What can hang from each mark:
k_624: k_58 k_89 k_853
k_890: k_349
k_135: k_58 k_853 k_890
k_803: k_781
k_540: k_83 k_349
k_781: k_803
k_58: k_624
k_853: k_135 k_624 k_781

Known rows, with every way that one mark hangs from another:
k_624(k_58 k_89 k_853(k_135 k_781)): [ 12 -36   5  12 -20  14  25 -17  17  63 -31 -21  13  30  -7   5 -59  18
 -19  25   6 -43 -40  -6  48]
k_540(k_349): [-53   4 -13 -21  37 -38  13  -3 -18 -19 -56 -20  -9   5  32  15  -7 -40
  -7  11  -3  27   1  -5 -12]
k_624(k_89): [  0  -6 -12 -11  33 -13 -12  14  -4 -17 -16  37  -2 -14  34  12 -29  11
  18  -5   1  17  37 -10   8]
k_58(k_624(k_89 k_853(k_781))): [-16 -58   0   6 -36   2  -5 -25  11  30  20  27   7 -22   8   7   8  28
  13  38   0  40 -11  -3 -29]
k_853(k_135(k_58 k_890) k_624 k_781): [-13  58  21 -14   4 -12 -20  -6  -8  12  15   6  23  30 -96 -31  15  22
 -12   0  15 -19 -36  -3  -9]
k_853(k_624(k_89)): [ -7   0   7 -15  22 -19 -13  -9   0 -48  63  31  12  27 -13   2 -34   2
  18   4  20  23  31 -10   1]
k_853(k_135(k_58(k_624)) k_781(k_803)): [ 32  15  22  -1 -15  21  40   2  27  53   7  12   2 -19 -49 -26  32  -5
 -17 -20  -1 -29  -4   4  -3]
k_58(k_624(k_853(k_135 k_781))): [-13 -47   8  -3 -44  10  34 -14   4  61 -29 -25  -6  -5  -1 -30  18  19
 -31  38  -1  12   5   5 -12]
k_58(k_624(k_853)): [  1 -46 -19   3 -30  18  19   0   0 -24  -7 -36 -20 -41  75  -7  20 -11
  -5  23  -6  31  28   2 -34]
k_58(k_624(k_89 k_853)): [-10 -54  -5  16 -27  11  -5  -8   5 -26  28   8  -6 -30  72  13  11   3
   4  28  -7  27  14  -4 -39]
k_803(k_781): [ 12  50 -35 -19  24 -59  -1 -13  -5  28 -47   9 -26  -6  -2 -31 -25  26
  12  -6   2  20  42  -5  16]
k_781(k_803): [ 44  -7 -30  -4  32  11   5  33   9 -13 -46  -2 -19 -37  30  -5 -18 -40
   9 -35 -18  23  65  -1   4]
k_135(k_58(k_624) k_853 k_890(k_349)): [-28  38  13  22  -8   3 -33   7 -29 -64  33  -8 -26 -17  30  43 101 -32
  12 -46 -15  -2 -32  27 -19]
k_58(k_624): [  9   0 -10  -4   5  -2  16  13  -8 -22  -1   6 -10 -40  38 -16  31   1
   8  -3  -6  27  47   1   3]
k_853(k_135(k_890) k_624): [ -5  39   2  -5  18  -7 -37  28 -12 -27   2  -7   2  17 -28 -36  20  -5
 -15  -8  -8  12  24  -1   8]
k_58(k_624(k_89 k_853(k_135(k_890)))): [-22 -24  12  29 -35  24 -62  18   6 -10   5  12  -6 -33  39  -7  54  -3
 -14  12 -38  10  -7  12 -38]
k_135(k_58(k_624) k_853): [  3  15  15   9 -12  12  29   3 -14 -47  30 -17 -37 -32  44  18  57  12
 -11 -17   9 -10 -17  10  -6]
k_890(k_349): [-21   8 -13 -23  37 -25  14   4 -21 -18 -36 -10  -5  17  40  19 -15 -41
  23 -20   8  14  57  10   9]
k_853(k_135 k_781(k_803)): [ 35  -8  -1  -8  13   7  17  22  20  74 -66  11 -10   1 -48 -33 -27 -11
 -18 -16  -9   6  37  -1  27]
k_540(k_83): [ 27   4 -46 -52  46 -11  14  60 -15 -61 -19 -26  -3 -12  53 -17 -12  31
  -7  23  -6  18  53  -6  -4]
k_135(k_58): [ 13  32  -9 -23  30  -5  26   9 -10 -26 -30 -13  -4 -11  40   9 -18   4
   5  -6  14 -26  17  -4 -16]
k_135(k_890(k_349)): [-25  32 -26  -5  37 -23 -52  26 -24 -31 -49   4  -4  -7  30  19  27 -43
  30 -38 -30  30  39  11  -1]
k_135(k_58 k_853): [  5  22   8  -4  15   6  25  10 -23 -40 -21 -31 -37  -8  44  23  -1  10
 -14 -17  11 -19 -12   6   3]
k_624(k_58 k_89 k_853(k_781)): [ 17 -35 -18  14 -11   9  16 -23  13  29 -17 -13  15   5   6  28 -56  10
  10  19   7 -11 -34 -15  34]
k_58(k_624(k_89 k_853(k_135 k_781))): [-21 -54  27   7 -45   9   7 -24  11  57   8  20   7   4  -7 -12   7  28
 -17  44   1  12 -13   2 -14]

Rows:
[-14  -1  -3  23 -33  26 -54   4   3 -56  42  14   8 -52  54  23  60   2
  14   6 -30  -5 -42   1 -72]
k_135(k_58(k_624(k_89 k_853)) k_890)
[-35  32   1  -5  17 -26 -38  13 -19  54 -71  16   9  26 -48  -6  24 -14
   8 -20 -17  10  15  16  24]
k_853(k_135(k_890(k_349)) k_781)
[ -9   3 -11  10 -36  14 -20  -8  -1   3  -3 -11   9 -50  -2   0  66  17
   8  15 -18   9 -50   0 -61]
k_135(k_58(k_624(k_853(k_781))) k_890)
[ 28  27   9  -1  10   5  44  -2   4 -20  25 -45   8  51 -23 -20 -37 -12
 -18 -12  18 -43   6  -2  70]
k_853(k_135 k_624(k_58))
[-20 -18  29  -5 -18  13  16 -22  11  54 -19   0  13  33  -8  11 -41  29
 -21  41  21 -42 -42  -4 -34]
k_624(k_89 k_853(k_135(k_58) k_781))
[ 24  17  -5   9  17  -6  10 -14   7 -49  76   5  19  26 -16   9 -44  -7
  15 -15  21 -17  -5 -14  55]
k_853(k_624(k_58 k_89))
[ 20 -30 -22  19  -4  21  13  -4   8 -25  -8 -30   1  -3  65  32 -51  -8
   9   4  -5 -23 -12 -10  24]
k_624(k_58 k_89 k_853)
[ -4  33  22 -27  14  -6  41  -3  -2  60 -53   3   9  21 -39 -17 -21  33
 -19   9  20 -41  -7   0  12]
k_853(k_135(k_58) k_781)
[ 34 -34 -10   7 -41  31  35 -16  27  20  11 -20  -7 -44   2   4  19 -19
  -5   7  -4   0 -21  -3 -58]
k_135(k_58(k_624(k_853(k_781(k_803)))))
[ 29 -52 -32  -2 -10  20  14   0  21  39 -60 -22 -15 -25   3  -1 -33 -24
  -2   5  -9  37  26  -8 -24]
k_624(k_853(k_781(k_803)))
[ 12  12  24   3   0  -9  25 -27  15  40  55  15  31  59 -90 -13 -48  24
  -4   0  31 -38 -32  -8  78]
k_853(k_135 k_624(k_58 k_89) k_781)
[ 24 -58 -21  11 -10  17 -15  -2  26  38 -20  19  -4 -13   2  12 -45 -17
   9   9 -10  36   8 -12 -28]
k_624(k_89 k_853(k_781(k_803)))
[ 19  18  20   8  11   1  17  -8   9 -20  61  -6  18  57 -31 -10 -45  -2
  -9  -6  21 -51 -10  -4  66]
k_853(k_135 k_624(k_58 k_89))
[ 15  27  -6  41   2   7 -56  13 -14 -72  72  -2 -11  10 -21  28  13  -2
  10 -41 -16  -1 -48   1  62]
k_135(k_853(k_624(k_58 k_89)) k_890)
[-40  34  15 -10  10 -33 -31  -9 -14  25  10   7  26  61 -92 -18  17 -21
   7 -12   5  19   2  16  15]
k_853(k_135(k_890(k_349)) k_624 k_781)
[-32  63  14 -11  23  -5 -29  23 -20 -15 -40 -16   8  22  10  14  33 -34
   6 -32  -9 -50   0  19 -12]
k_853(k_135(k_58 k_890(k_349)))
[ -5  18  22 -15  -3 -17  34 -32 -12 -11  49 -15 -11  37 -61  10  -6  26
 -11   3  46   1 -44   0   3]
k_135(k_58 k_853(k_624 k_781))
[ 22 -69  -9  22 -39  23  -7 -15  34  31  31  26   0 -38  -1   8   9 -14
  10   7 -15  42   0  -6 -35]
k_58(k_624(k_89 k_853(k_781(k_803))))
[ -6  36   5  15   2   7 -60  18  -3 -49  45  55  13 -54  18  18  71  12
  26 -22 -27 -12 -25   1 -35]
k_135(k_58(k_624(k_89)) k_890)
[-20  -1  35 -18   8 -24   2 -24   9  41  43  42  21  57 -84 -25 -36  33
  -7  20  31   6   2  -8  22]
k_853(k_135 k_624(k_89) k_781)
